Known rows, with every step that occurs
gutiv -> pela: [ 10 -12 -13  -5   0   7   1  -1   0  -1 -16  12   2   7   2  -4  22  -3
  -1  -5   7]
linedov -> pela -> vopelel -> dubik: [  9   1  -4   5  17  -8   6 -37  -8   2 -34  -5  19 -10  -6  -6  52  -9
   9 -22  11]
tege -> linedov -> fimit -> vopelel -> dubik: [  1  -4  31   3 -18   6   1   6 -13  -1  32 -14   0  -1 -13  22 -16   2
  25 -25  39]
vopelel -> mora: [ -3  -1 -12  -7  10   0  -1  16   2 -16 -10  -1  -2 -15  -5   2 -21  -7
   4  15   8]
vopelel -> dubik -> linedov -> mora: [  6  16 -32  14  10  10  -4 -15  -1  -4  10 -34  12  12  -7 -19  -5  -1
   3 -29 -25]
gutiv -> pela -> vopelel -> dubik -> linedov: [ 14  -7 -18  17  23  -1  -1 -18  -3  -4 -42 -12   3   0  -7  -8  34 -22
   9 -33 -27]
gutiv -> pela -> vopelel: [ 14 -15   1  -1  -1   7  -1  -3  -3  -3 -44  16  -3  -5   2  -4  52 -15
   2 -12   7]
pela -> vopelel -> dubik: [  8  -5   8   9  15 -26   3 -36 -20  -3 -35  -5  10 -13  -5   0  19  -5
  13 -12 -12]
vopelel -> mora -> linedov: [ -4   1 -23  -7  20   9   2  -7 -13 -15  11   6 -11  -3  -3  -9 -32  -2
   4  12 -15]
tafule -> vopelel -> mora -> linedov: [ -2  -4 -50  -2  26   2   0   7 -16 -18   7   8  -2 -10  -3  -2 -39  -5
  10  15   6]
dubik -> linedov: [ -4  10 -12  12   7  16  -4  20  18   1  10 -18 -10   6  -5  -4  -6 -12
  -2 -18 -23]
vopelel -> mora -> linedov -> fimit: [ -3  -1 -15  -6  13  30   0  16 -12 -19  37   4 -15   6  -7  -8 -36 -12
  12  -7   7]
gutiv -> pela -> vopelel -> mora: [ 12 -17 -13  -9   9   6  -2  13   0 -19 -55  15  -5 -20  -3  -2  30 -23
   7   3  13]
linedov -> fimit -> vopelel -> mora: [ -3  -7   9 -10  -2   9  -2  55   0 -19   2  -5 -20 -15 -15  11   1 -24
  19   3  48]
fimit -> linedov -> pela: [ -2   4  35 -15   9  34   7  10   5   1   8  -9  20   9  -2  -2  28 -10
   5 -28  15]
fimit -> vopelel -> dubik -> linedov: [ -1   5  -5  15  17 -20   2   2  -3   1 -11 -30  -8  -4 -14   4   8 -12
  13 -16 -15]
pela -> vopelel: [  5  -3  13   3  -1  -1  -2   0  -2  -1 -28   4  -5 -12   0   0  30 -11
   4  -6  -1]
gutiv -> pela -> vopelel -> dubik -> linedov -> fimit: [ 15  -9  -9  17  16  20  -3   4  -1  -9 -17 -15  -1  10 -11  -8  29 -30
  17 -52  -5]
mora -> linedov -> pela -> gutiv: [  6   1 -47  -8  13  32  10 -15   3   4   0  21   4  25   3 -21  41  -7
   2 -20   1]
tafule -> linedov: [ -7  -1 -10   9  14 -12  -8  13 -13   7  11 -11  12 -13  -4   4 -51  12
 -10   2  -9]

Rows
[  3   0 -60 -15  23  32   8   1   5 -11 -11  20   1   9  -2 -19  21 -15
   7  -4   9]  vopelel -> mora -> linedov -> pela -> gutiv
[ -3   4 -23 -14  15  13   7  10  -5  -8  -1   6 -16  -9 -11  -7  28 -14
   8   8  25]  fimit -> vopelel -> mora -> linedov -> pela
[  0  11 -17  11  19  -4   5   1   8   5 -10 -29   1   0 -16  -2  41 -17
  10 -26   7]  fimit -> vopelel -> dubik -> linedov -> pela
[  6  12 -18  10   4  -2  -1   2  -5  -2  -4 -36  -2   3 -13 -12  21  -7
  10 -23  -7]  fimit -> vopelel -> dubik -> linedov -> mora
[  3   6  32 -16  -6  38   0  12  -8  -6  13 -15  16  12   1 -12   9  -1
   5 -25   1]  fimit -> linedov -> mora
[ 11  12 -19  17   9   9  -5 -14  -3  -5 -19 -30   7  -1  -8 -20  26 -13
   6 -35 -26]  pela -> vopelel -> dubik -> linedov -> mora
[  2   1 -11  -7  11  14   0  13  12 -12 -37   4   2 -25  -7  -4  42 -23
   5  -1  29]  linedov -> pela -> vopelel -> mora
[  3  -5   7   3  11 -36   6 -19 -22   0 -20 -11   2  -9 -10   8  14   0
  16   2   8]  fimit -> vopelel -> dubik
[ -2   8 -36 -11  22  25   5  -8  -1 -10  12   7  -2   0  -5 -15   2  -7
   1   1   7]  vopelel -> mora -> linedov -> pela
[  0  -3   9  -3  -3  19   3  16 -17  -2  34   3 -28  12  -7  -2  11 -11
  14 -15  17]  mora -> linedov -> fimit -> vopelel
[  2  12 -10  11   7  30  -2  19  28   4 -18 -14  -6  -3  -8 -10  56 -28
  -2 -34  -2]  dubik -> linedov -> pela -> vopelel
[ 21   1 -32  13   9  17  -4 -18  -3  -7 -35 -18   9   7  -6 -24  47 -17
   5 -40 -19]  gutiv -> pela -> vopelel -> dubik -> linedov -> mora
[ -7   2  -2   2   4  24  -6  74  18 -18  11 -24 -30  -9 -19   6  -6 -35
  16 -14  25]  dubik -> linedov -> fimit -> vopelel -> mora
[  9   4 -17   5  27   1   9 -58 -23   3 -12   3  10   3  -5 -16  41  -5
  10 -25 -12]  mora -> linedov -> pela -> vopelel -> dubik
[-10  -8  -2  -1  12  -3 -10  66 -13 -12  13 -16  -8 -28 -19  14 -50 -12
   9   5  40]  tafule -> linedov -> fimit -> vopelel -> mora
[  4  -7  15   3   4 -15   4   3 -21  -5   5 -14  -3   0 -13   9  10 -10
  23 -16  29]  linedov -> fimit -> vopelel -> dubik
[  0  14 -31  15  26   8   3 -16  12   3   4 -27  15   8 -11 -10  16 -10
   3 -32 -11]  vopelel -> dubik -> linedov -> pela
[ 12 -16 -15  -8  13  36  -1  11 -14 -22  -8  19 -18   2  -5 -12  16 -27
  14 -17  13]  gutiv -> pela -> vopelel -> mora -> linedov -> fimit
[  3  17 -26   8  -7  35  -8  20  17  -2  16 -25  -3  12  -4 -20   7  -8
  -6 -25 -14]  dubik -> linedov -> mora
[ -2   2 -62  -6  28  19   2   5  -4 -14   8  10   7  -6  -5  -8  -6  -9
   6   5  29]  tafule -> vopelel -> mora -> linedov -> pela
[  5   2   4  22  16  12  -4   7  -1  -7   0 -27  -4   3 -13  -4   8 -26
  18 -47 -13]  pela -> vopelel -> dubik -> linedov -> fimit
[  1   6 -11  19  18  13  -2   7   1  -6  28 -31   1  15 -12  -3 -23 -16
  14 -40 -12]  vopelel -> dubik -> linedov -> fimit
[  1   9 -56  20  31   2   0  -2  10   0  -2 -25  24   3 -11  -3   8 -12
   8 -30  10]  tafule -> vopelel -> dubik -> linedov -> pela
[  2  -4  -2  -4  12  29  -1  15 -14 -20   9   8 -21  -6  -7  -8  -6 -23
  16 -14   6]  pela -> vopelel -> mora -> linedov -> fimit
[  6   4  12   5  -6  11   3 -34  -1   6  -7  -5  22 -10  -6   7  27   2
  11 -29  21]  tege -> linedov -> pela -> vopelel -> dubik
[  6   6 -10  -1  11  25   5 -24  -5   4  -6  12  -5   3  -1 -17  53 -11
   1 -21  -3]  mora -> linedov -> pela -> vopelel
